Known rows, with every way that one mark hangs from another
[k_354 k_598 [k_649 k_825] k_669]: [ 22.8 -46.4 -18.1  -0.3  17.0 -31.1  12.0  -7.9  -2.1 -11.5   7.2 -25.0
 -12.3 -23.4  33.1   8.8  38.1   1.2  -4.6 -21.6  -4.7  -8.8 -21.5 -32.8
 -18.3  -9.1]
[k_825 [k_669 [k_354 k_649]]]: [  5.2   0.4 -37.8  -6.9  -3.7   1.4 -39.2   3.8  22.7 -49.1  36.7 -25.8
   6.9  10.4  40.3 -11.8  38.7  -2.2 -10.6 -38.4   4.7  27.8 -29.3 -34.2
   7.3 -42.5]
[k_825 k_669]: [ -6.3  32.5 -29.3 -27.2 -29.2 -20.0 -55.7   3.3  -0.4 -59.8  63.9   4.1
  21.1  24.0  15.2 -23.1  25.1 -30.0 -19.1 -44.1 -38.5  60.0 -43.6 -18.1
  15.5 -35.7]
[k_598 k_354]: [ -5.7  26.8  -8.1 -30.5  -6.9 -12.3 -19.7 -13.9 -21.3 -11.9  56.6  25.4
  25.5  12.2  -2.0 -16.7  10.3 -55.5  15.7 -20.3 -60.0  32.0 -33.0  -0.6
  40.0 -36.1]
[k_350 k_354]: [-15.7  44.5 -21.6 -31.5 -24.9   8.8 -44.9  -1.6 -21.5 -33.6  88.8  12.7
  34.1  20.6  13.7 -14.1   1.0 -66.3 -10.9 -32.9 -53.1  70.1 -24.4 -30.0
  40.9 -21.1]
[k_649 [k_825 [k_669 k_354]]]: [ 10.4  34.5 -18.8  -2.2  14.8  -8.2 -58.5  15.6  15.1 -90.0  43.6 -50.2
  -7.8  16.4  24.3  -2.4  32.7 -10.0  17.1 -47.3 -33.4  83.8 -47.3 -43.7
  -2.6 -25.5]
[k_350 [k_354 k_598 k_649] k_658]: [-29.9 -17.7 -19.9 -46.9 -17.7  20.5  -3.6  -4.2 -39.8   0.7  68.2  21.2
  26.6   8.4  29.2  -7.1  -1.0 -45.1 -41.8 -32.9 -19.0  15.9  -9.4 -32.1
  45.6 -11.5]
[k_658 [k_350 [k_354 k_598 [k_649 k_825]]]]: [ -4.8   0.5 -37.2 -17.8  14.4  20.3 -35.9  11.4 -31.6 -27.1  54.7 -16.4
  35.6  29.3  30.0  14.5   8.1 -35.1 -26.5 -29.7  -7.9  26.0 -27.3 -46.4
  39.5  -9.3]
[k_758 [k_354 k_598 [k_649 k_825] k_669]]: [ 23.0 -35.0  -4.7   8.1  -4.5 -16.0  16.2 -12.1   4.0 -21.4   1.7   1.9
  -6.1 -11.3  28.6   9.8  43.8  23.7   2.0 -26.6 -15.1  -5.8 -19.6 -10.0
 -20.5   1.4]
[k_649 [k_825 [k_669 [k_354 k_598]]]]: [ -5.8  18.6   1.3  -7.6  26.8 -21.2 -31.4  12.4 -10.1 -64.0  31.1 -64.4
 -30.7  10.0  32.2  -6.8  32.9  -4.3  11.1 -41.9 -20.6  55.7 -45.2 -38.2
  -2.9 -23.8]
[k_828 k_598]: [  3.5  15.7  -6.7 -51.4 -42.4 -11.7 -19.7  -6.1   8.4 -21.0  57.2  34.4
  16.1  19.8  -0.4 -15.6 -12.3 -39.2  -7.7 -23.0 -71.4  26.6 -34.9 -15.3
  40.0  -4.7]
[k_354 k_598 k_649]: [-15.0 -12.3 -17.3 -30.9 -15.9 -18.7   1.9 -13.1 -18.1   0.8  28.6   5.9
   9.3  -0.5  20.5 -15.2  17.9 -24.3 -35.2 -21.5 -15.3 -22.3 -19.2 -10.9
  15.0 -26.4]
[k_354 k_598 k_669]: [ -5.1  -2.7  -4.6 -22.7  -8.2 -39.8  21.9 -10.2 -14.3   3.7  35.7   7.4
 -11.2 -13.6  14.2  -8.9  20.4 -24.3 -20.5 -19.0 -18.2   8.2 -18.4 -19.6
   6.8 -22.7]
[k_758 [k_354 k_598 k_649]]: [-14.9  -5.0  -9.7 -23.6 -36.1  -1.5   5.3 -17.5  -9.0 -11.1  20.3  31.7
  13.1  15.1  15.8 -13.9  24.2   0.0 -24.3 -30.0 -25.1 -21.4 -14.2   9.6
   9.9 -13.4]
[k_669 [k_354 k_649]]: [  1.9  11.6 -30.1 -19.0  -0.9   7.2 -16.0  -8.8  15.7 -24.2  31.1  -8.1
  10.4   0.5  20.4  -4.7  21.2 -16.2 -13.9 -21.6 -12.7   8.2 -13.9 -35.3
  15.2 -30.9]
[k_828 k_598 [k_758 [k_354 k_649]] k_974]: [ 40.4   3.8  32.6 -85.4 -68.4  10.2  19.1 -28.1  -0.3  11.3  32.4  70.8
  23.6   8.4  12.9 -25.5   6.7  -1.6   4.2 -41.4 -54.8 -19.1 -17.9  13.3
  27.6   0.4]
[k_354 k_649]: [  4.8   4.6 -37.4 -24.3 -26.9  -2.1 -26.2  -9.4   6.8 -25.0  39.9  19.5
  30.0   8.0  12.0 -11.9  18.8 -26.4 -29.2 -24.1 -28.4   2.9 -18.6 -17.7
  16.5 -26.9]
[k_350 [k_354 k_598 k_649 [k_669 k_825]] k_658]: [ -4.9 -41.7 -31.4  -8.9  14.7   4.6  14.1   4.0 -25.5 -10.9  46.1   6.4
 -10.9  -2.6  45.7   5.8  16.2 -12.2 -33.8 -26.7 -27.7  18.7   4.8 -52.6
  17.8   5.5]
[k_828 k_758]: [  5.6  38.9  -1.5 -54.2 -27.7 -12.1  -5.8 -12.6  -9.1 -26.5  56.1  27.4
  20.4   2.6   8.3 -24.2  12.5 -40.6  -7.1 -45.0 -51.5  35.9 -22.4  -4.7
  24.6 -14.2]
[k_758 [k_354 k_598 k_649 k_669]]: [  5.4 -28.7  -8.5  -7.7 -24.6 -18.4  30.9 -19.2   2.7   8.5  11.0  33.3
  -0.1  -7.6  29.0  -3.1  37.6  14.7 -15.8 -23.9  -0.7 -25.4  -9.9  -0.7
  -8.4 -13.9]
[k_758 [k_354 k_649]]: [  3.2  13.6 -30.9 -16.8 -46.9  11.6 -23.4 -14.4  12.1 -36.0  35.9  44.6
  34.6  17.1   7.5 -10.4  23.5  -5.7 -21.9 -34.2 -35.4   5.8 -16.0   2.1
  10.5 -14.2]
[k_828 [k_974 [k_354 k_598 k_649]]]: [ -6.6  11.8  35.1 -67.4 -31.9 -19.0  -2.2 -23.3 -52.8   5.8  25.1  22.7
  -6.4  11.1  -2.9 -18.9  13.1 -30.3 -29.1   6.2  -6.9 -38.6 -16.1   3.8
  19.7 -26.9]
[k_669 k_354]: [ -8.2  50.2 -15.0 -25.1  -3.5  -3.4 -21.6  -1.5   3.0 -39.4  52.8  -6.1
   3.3   6.2   5.8  -8.1   8.6 -35.0  -5.4 -22.8 -36.8  47.1 -21.0 -33.6
  24.2 -29.7]

Rows
[-23.9  20.4  -4.4 -23.9   4.0 -23.1 -17.5   5.0  -8.5 -35.9  42.6 -33.5
 -24.7  12.5  31.6 -20.2  28.5 -16.1 -11.3 -38.2 -10.9  36.2 -36.7 -27.9
  15.4 -37.5]
[k_825 [k_669 [k_354 k_598]]]
[-10.8 -42.5 -17.7 -33.5  -7.0   7.1  21.4  -7.6 -27.2  18.9  58.9  19.1
   8.2 -10.3  41.8   3.2  11.4 -28.0 -35.4 -26.1  -0.9  12.0  -3.7 -42.5
  28.5 -13.5]
[k_350 [k_354 k_598 k_649 k_669] k_658]
[ -1.5 -10.3  12.7 -43.4 -33.5  -4.3  31.6 -25.1 -13.9   0.5  18.5  37.7
   8.4   1.2  28.7 -25.4  31.5   0.1 -13.0 -48.3 -21.1 -25.2 -11.8  23.3
  12.6  -4.3]
[k_828 [k_758 [k_354 k_598 k_649]]]
[ 20.3  10.0 -27.2  -1.9 -23.4  11.1 -36.6  -5.8  13.1 -63.4  21.5  15.3
  31.8  20.1   7.0   3.0  30.9   2.9   2.5 -36.8 -46.1  23.7 -26.4  -9.1
  -4.0   0.5]
[k_758 [k_354 [k_649 k_825]]]
[ 18.2  22.8  26.3 -77.3 -28.7 -12.7  -3.7 -18.5 -24.8  23.0  56.2  45.6
  17.1  13.4 -10.2 -22.4 -16.3 -53.2  30.7  -8.4 -79.0  13.8 -39.2  -3.1
  57.3 -29.3]
[k_828 [k_598 k_354] k_974]
[  7.8 -26.4 -24.9  14.9  -3.4 -17.9  22.4 -10.9   5.2 -20.1  -0.5  19.7
 -22.1   1.3  29.4  -2.6  42.6  31.8 -16.6 -22.0 -26.0 -15.3  -1.3 -10.9
 -16.9   4.0]
[k_758 [k_354 k_598 k_649 [k_669 k_825]]]
[  4.0 -27.5 -23.4  -5.2   7.0 -22.4 -34.6   4.6  -8.8 -52.2  19.2 -42.1
  -0.3  10.5  39.7 -10.7  40.9   1.1 -11.0 -44.2 -11.7  15.0 -44.7 -23.2
  -5.4 -21.6]
[k_354 k_598 [k_649 [k_825 k_669]]]
[-11.7  -2.7 -26.2   1.5  28.8  -8.0   4.6   1.3  -2.9 -31.5   8.1 -31.4
 -34.9   0.4  32.2  -7.1  25.8   5.1 -19.4 -15.3 -25.3 -12.5  -1.5 -36.3
   4.0 -11.8]
[k_669 [k_354 k_598 k_649] k_825]
[ -0.4   1.5 -18.0   0.2  14.4 -40.6  14.9   1.1 -11.2 -24.4  23.7  -3.8
 -34.2  -6.3  19.5  -5.1  25.0  -5.3 -19.6 -15.7 -46.1  18.9  -9.7 -28.1
  -2.2  -7.4]
[k_354 k_598 [k_669 k_825]]
[-11.4   2.2  28.2 -32.6 -16.3 -39.5  15.2 -19.5 -29.1  -3.1  31.0  14.1
 -25.4   0.5   1.8  -9.4  21.7 -27.8 -13.3   4.9  -7.3  -3.7 -20.8  -2.1
   9.8 -16.3]
[k_974 [k_354 k_598 k_669]]
[ 20.7  42.7  32.7 -56.1 -34.1 -26.2 -11.6 -17.5 -33.4 -12.1  43.8  32.1
  -3.2   1.1 -17.9  -7.8  16.6 -39.5  -8.0   5.5 -25.6  18.6 -18.0 -16.0
  11.1 -28.7]
[k_828 [k_974 [k_354 k_669]]]
[ 22.5   5.5 -29.0  -0.4  20.4   8.1 -29.2   3.1  19.0 -55.0  21.2 -38.2
   2.7  -1.3  22.6  11.4  28.3  -7.0   8.4 -26.2 -23.3  27.1 -22.5 -45.3
   2.7 -15.3]
[k_669 [k_354 [k_649 k_825]]]
[  0.2   8.7  -9.8   6.9  -8.3 -22.8  17.0  -4.7  -6.0 -35.8  16.5  22.8
 -25.6   9.1  15.5  -4.9  31.0  14.4 -11.5 -23.7 -55.4  18.3  -7.9  -8.3
  -7.9   4.9]
[k_758 [k_354 k_598 [k_669 k_825]]]
[ 30.0 -34.1 -39.3  17.1  28.2 -17.8   1.9  -8.8   4.7  -8.0  16.7   9.4
  -2.7  -5.0  29.9  -0.3  40.8  -3.5  19.1 -10.0 -38.1  -0.5 -12.3 -20.6
   5.8 -18.0]
[k_598 [k_354 k_649 [k_669 k_825]]]
[ 22.7  -0.9 -33.1   5.3 -23.9   5.2 -59.2   1.9  21.2 -87.0  28.9  -3.5
  27.2  29.6  27.8  -4.2  46.0  17.1   1.9 -55.6 -31.7  42.8 -42.8 -10.3
 -12.5 -11.7]
[k_758 [k_354 [k_649 [k_825 k_669]]]]
[ 19.2   4.4 -23.1   6.5  28.6 -26.8  -1.8  -5.1  -6.5 -20.9  34.4  13.1
  -8.0   0.4  13.2  -3.1  29.1 -18.8  23.6 -11.3 -62.2  37.1 -19.2 -19.3
  11.0 -17.9]
[k_598 [k_354 [k_669 k_825]]]
[-23.5   7.8 -38.6 -36.7 -10.5  18.2 -20.9   1.3 -34.0   0.1  66.0  14.4
  42.4  31.2  29.7   1.7   0.2 -44.8 -49.6 -24.3   5.0   7.1 -18.4 -35.7
  51.3 -25.2]
[k_658 [k_350 [k_354 k_598 k_649]]]
[ 22.5   4.2  31.0 -82.7 -55.3  -5.1 -17.8 -21.4 -16.4  -0.2  37.6  45.3
   9.6  19.7  -7.6 -15.7  -5.2 -31.8  -9.1   7.5 -37.9 -31.3 -26.6  -2.7
  36.0 -11.1]
[k_828 k_598 [k_974 [k_354 k_649]]]
[-14.9  -7.4 -13.6 -23.0   7.0  -8.6  10.4 -10.4  -4.5   0.2  19.4 -19.1
 -12.3  -7.9  29.4  -7.6  19.2 -15.0 -18.8 -17.1   3.8 -17.2 -11.8 -28.3
  17.2 -30.3]
[k_669 [k_354 k_598 k_649]]
[  2.2 -10.0  -8.2  -5.1 -14.4  -4.7  -8.1 -10.3  -9.2 -40.1  10.2   2.2
   9.0  13.9  17.3  -2.0  28.1   8.3  -6.2 -34.2 -35.0  -0.6 -24.1  -2.2
  -1.8   0.2]
[k_758 [k_354 k_598 [k_649 k_825]]]
[ -1.3  51.3  49.3 -81.5 -44.3 -13.6  28.5 -23.2 -46.4   3.9  37.6  50.2
  -1.1   4.2   0.9 -29.9  13.8 -19.4 -10.2 -41.5 -50.6   3.2 -13.7  19.3
  18.3 -17.3]
[k_828 [k_758 [k_354 k_598]] k_974]
[ 41.1 -27.3 -32.1   6.5   6.2 -16.2 -16.9  -3.5  18.4 -36.4  19.9 -14.4
  11.4 -16.4  25.3  13.9  37.6  -1.4   1.8 -23.4 -14.2  18.4 -22.5 -40.3
 -15.7 -13.2]
[k_354 [k_649 k_825] k_669]
[  5.3 -39.7 -17.3 -17.1  -5.5 -29.7  24.4 -15.1  -4.9  18.7  16.3   3.9
  -5.4 -24.1  29.8  -3.5  32.5  -5.6 -25.3 -14.4   7.4 -24.1 -11.5 -21.3
  -2.5 -23.8]
[k_354 k_598 k_649 k_669]
[ -2.4 -14.2  16.5 -23.3   0.0 -18.9 -15.8 -11.9 -28.5 -37.6  13.2 -15.7
 -10.7  12.2   9.7  -3.1  25.1 -18.3  -8.8  -5.2 -13.2 -17.9 -28.7  -4.4
   7.0  -1.0]
[k_974 [k_354 k_598 [k_649 k_825]]]
[ 14.0 -25.9 -34.6  -3.6  23.3   5.4  -9.0   7.3 -19.5 -10.2  46.5 -16.7
  24.5   7.2  41.5  27.6  20.4 -17.9 -19.9 -26.6  15.3  24.3 -22.2 -57.9
  19.8 -13.7]
[k_658 [k_350 [k_354 k_598 [k_649 k_825] k_669]]]
[ 24.3 -24.6 -25.4   4.1  18.4 -10.9 -50.1  -0.7  -2.1 -51.4  32.3 -26.2
  23.4  14.7  33.8  -6.6  44.1 -12.8  31.8 -39.1 -29.2  34.1 -53.1 -14.8
   9.2 -32.2]
[k_598 [k_354 [k_649 [k_825 k_669]]]]
[  5.4 -47.8 -17.8 -17.1  14.1   7.5   6.1   1.1 -26.7 -10.9  49.6 -13.2
   4.8 -11.7  41.9  16.7  16.0 -19.0 -14.0 -31.6  -9.1  28.9 -14.6 -53.9
  14.0   1.6]
[k_350 [k_354 k_598 [k_649 k_825] k_669] k_658]
[ 19.5 -19.1  -4.9 -19.4 -24.4 -18.3  -8.9 -18.8   1.2 -15.4  26.1  23.5
   5.2   0.1  10.9  -0.3  32.7 -16.9 -16.6   0.8   4.9 -12.7 -15.3 -10.4
   3.4 -16.6]
[k_974 [k_354 k_649 k_669]]
[ 40.6 -22.3  35.2 -88.2 -23.6  -6.2  25.9 -30.3 -19.8  46.6  35.3  50.8
  16.6  -7.6  18.6 -28.9   2.9 -32.7  38.6 -26.3 -49.8 -27.0 -28.1   9.6
  48.7 -19.7]
[k_828 [k_598 [k_354 k_649]] k_758 k_974]
